Known rows, with every step that occurs
X F K: [-3,12,-7,4,-9,-26,25,32,16,0,0,-35,-25,38,0,11,5,39,-10,3,6,-16,4,5,-12]
K C F T: [-12,-18,-5,11,-7,-19,-2,38,13,-2,0,-25,-6,19,-9,9,3,40,-20,-16,24,-39,11,18,1]
K C F S N: [-8,-13,-8,10,2,-16,-5,36,20,0,-2,-26,3,16,-10,10,-4,39,-17,-18,22,-32,13,12,-3]
K X: [-11,-11,-8,5,5,-11,8,26,-2,-1,9,-12,-7,7,-1,13,15,38,-16,-1,-2,-21,14,5,7]
C F: [-6,-4,-1,13,-2,-39,-4,16,11,4,8,-15,-21,23,-17,4,-3,33,-13,-10,10,-27,12,10,-11]
N S K C F: [-7,18,-4,13,7,-23,5,22,12,-5,0,-33,14,31,-2,8,2,29,-22,-14,24,-43,22,9,-19]
T F C: [7,0,-7,6,-7,-8,11,26,19,-2,7,-29,-9,27,3,4,6,38,-18,-18,13,-16,8,8,-16]
F T: [-7,-10,-1,2,-10,-13,13,26,10,13,12,-20,-18,20,-7,17,12,42,-10,-13,15,-19,12,23,2]
T F K: [2,10,-2,4,-8,-17,17,29,21,4,3,-33,-13,37,-2,6,3,46,-10,-11,8,-16,9,4,-18]
X K: [4,12,0,11,-3,-26,11,20,5,12,4,-26,-18,32,-1,20,8,32,-12,1,3,-14,13,-7,-12]
S N: [7,3,1,21,11,-23,-10,8,10,16,13,-18,-5,22,-8,10,4,45,-12,-11,1,-12,25,13,-5]
K C F: [-5,-10,-5,12,-2,-23,-7,29,11,-7,0,-21,-3,21,-9,5,0,33,-23,-14,17,-35,12,8,-5]
F K X: [-14,-2,-11,-10,-2,-8,29,39,9,-3,8,-23,-16,22,2,14,9,47,-9,3,1,-17,13,3,4]
K X F C: [-11,-11,-16,6,2,-9,19,39,6,-10,3,-26,-12,12,8,13,14,39,-18,3,3,-24,4,7,5]
K C: [2,-4,-6,4,-3,-7,-1,27,7,-6,4,-21,4,20,-2,8,11,32,-25,-12,13,-24,15,5,-4]
T F: [6,5,0,15,-4,-21,-1,17,14,6,5,-24,-7,27,-6,5,6,37,-14,-15,7,-17,10,7,-18]
N S F: [-6,16,-7,4,7,-24,5,10,13,0,6,-24,8,26,-6,9,1,25,-17,-14,18,-32,15,22,-17]
C F X K T: [-30,-12,-8,24,-1,-41,4,33,10,17,3,-27,-20,13,-9,18,-5,41,-8,-10,20,-35,9,12,4]
K T F S N: [-15,-13,-1,14,1,-17,-1,33,19,8,2,-36,1,2,-10,14,1,47,-10,-23,22,-30,15,19,-8]
X K T F: [-8,1,1,21,-4,-29,4,31,8,9,-3,-40,-11,20,-3,19,5,40,-14,-6,13,-31,13,-1,-14]
F S K T: [-12,5,-7,2,2,-16,21,38,19,7,5,-34,-10,15,-7,19,3,38,-6,-12,23,-27,22,13,-6]
K T F: [-12,-10,1,16,-4,-24,-3,27,10,1,4,-31,-4,7,-10,9,6,42,-17,-19,17,-34,15,15,-10]
X K T F S N: [-10,0,0,21,0,-24,4,35,16,15,-4,-43,-6,16,-3,23,2,46,-8,-10,17,-29,14,3,-12]

Rows
[-8,4,-7,23,-4,-22,9,27,14,22,1,-32,-8,26,5,17,5,42,-8,-12,11,-18,5,3,-6]
T F X K
[-8,-1,-3,15,-7,-22,12,36,11,4,-2,-42,-13,21,3,19,5,41,-16,-8,18,-30,12,1,-12]
X K T F C
[-18,-16,-10,13,-1,-15,15,39,4,1,2,-26,-14,10,3,19,16,45,-12,3,6,-29,3,15,10]
K X F T
[-11,1,-5,2,-6,-36,13,29,18,2,6,-23,-28,33,-14,5,-7,42,-8,-6,12,-25,12,8,-11]
C F K
[-2,2,-4,18,-3,-29,1,33,8,3,-6,-31,-10,32,-3,16,1,34,-19,-2,14,-32,11,-7,-10]
X K C F
[-17,-16,-12,15,-2,-20,-2,36,11,2,2,-22,-1,16,-5,9,1,37,-20,-17,21,-34,9,13,6]
K C F X
[-9,-13,-10,2,-5,-14,2,39,18,-6,-3,-23,-1,16,-9,9,-1,32,-17,-17,24,-31,8,9,-5]
K C F S
[-7,-6,-3,17,-7,-26,5,40,11,7,-6,-34,-12,30,-2,20,3,39,-17,-4,19,-35,9,2,-6]
X K C F T
[-17,-11,-15,3,1,-11,20,40,9,-3,-1,-25,-9,7,2,18,12,38,-10,3,5,-22,0,6,4]
K X F S
[-18,-2,-4,-8,-8,-18,23,38,13,-2,8,-31,-18,20,-6,13,4,46,-10,-8,14,-24,18,11,-3]
F K T
[-9,16,-10,-3,3,-15,16,27,18,-8,1,-34,13,32,-1,10,-1,32,-18,-12,23,-36,15,19,-15]
N S F K C
[-1,-1,-5,0,4,-9,8,22,21,15,9,-21,-4,14,-7,18,2,41,-4,-16,11,-7,16,13,-5]
F S N
[3,9,-7,13,0,-11,12,38,26,5,-3,-40,2,29,-1,11,2,41,-11,-17,21,-26,13,6,-17]
T F S K C
[-11,17,-6,7,12,-15,15,18,5,-1,7,-28,11,22,4,13,11,32,-17,-6,11,-33,23,7,-11]
N S K X
[-24,-15,-5,18,-4,-21,2,32,11,9,6,-32,-3,1,-5,13,5,45,-13,-21,20,-33,12,19,1]
K T F X
[-13,-15,-1,12,-7,-34,2,26,15,10,8,-20,-26,20,-17,10,-1,41,-9,-13,19,-32,10,23,-2]
C F T
[-9,4,-7,11,3,-35,11,30,23,8,5,-27,-22,26,-15,11,-8,36,-5,-10,20,-30,16,10,-13]
C F S K
[-10,5,-12,1,7,-9,25,38,16,7,6,-28,-9,16,-1,20,7,40,-5,-4,12,-21,19,6,0]
F S K X
[-17,11,-14,12,6,-18,10,26,13,6,-1,-34,16,24,5,19,1,30,-17,-14,25,-37,11,17,-6]
N S F X K C
[-27,-7,-9,16,-3,-23,15,34,5,21,6,-30,-12,10,2,26,7,41,-8,-8,16,-23,11,8,10]
F X K T
[-4,4,-8,-10,-9,-6,22,41,14,-6,3,-29,-7,33,2,10,6,42,-16,-7,12,-19,14,3,-3]
F K C
[-23,-8,-3,4,-6,-38,11,36,17,-2,4,-29,-25,21,-16,7,-7,45,-9,-9,18,-36,14,14,-7]
C F K T
[-3,8,-9,5,-9,-18,22,42,16,-7,-6,-40,-13,37,4,10,6,40,-16,1,11,-24,3,3,-10]
X F K C
[-3,4,-10,2,-8,-18,20,30,19,3,-1,-30,-16,23,-4,15,6,30,-8,-5,12,-15,-1,8,-12]
X F S
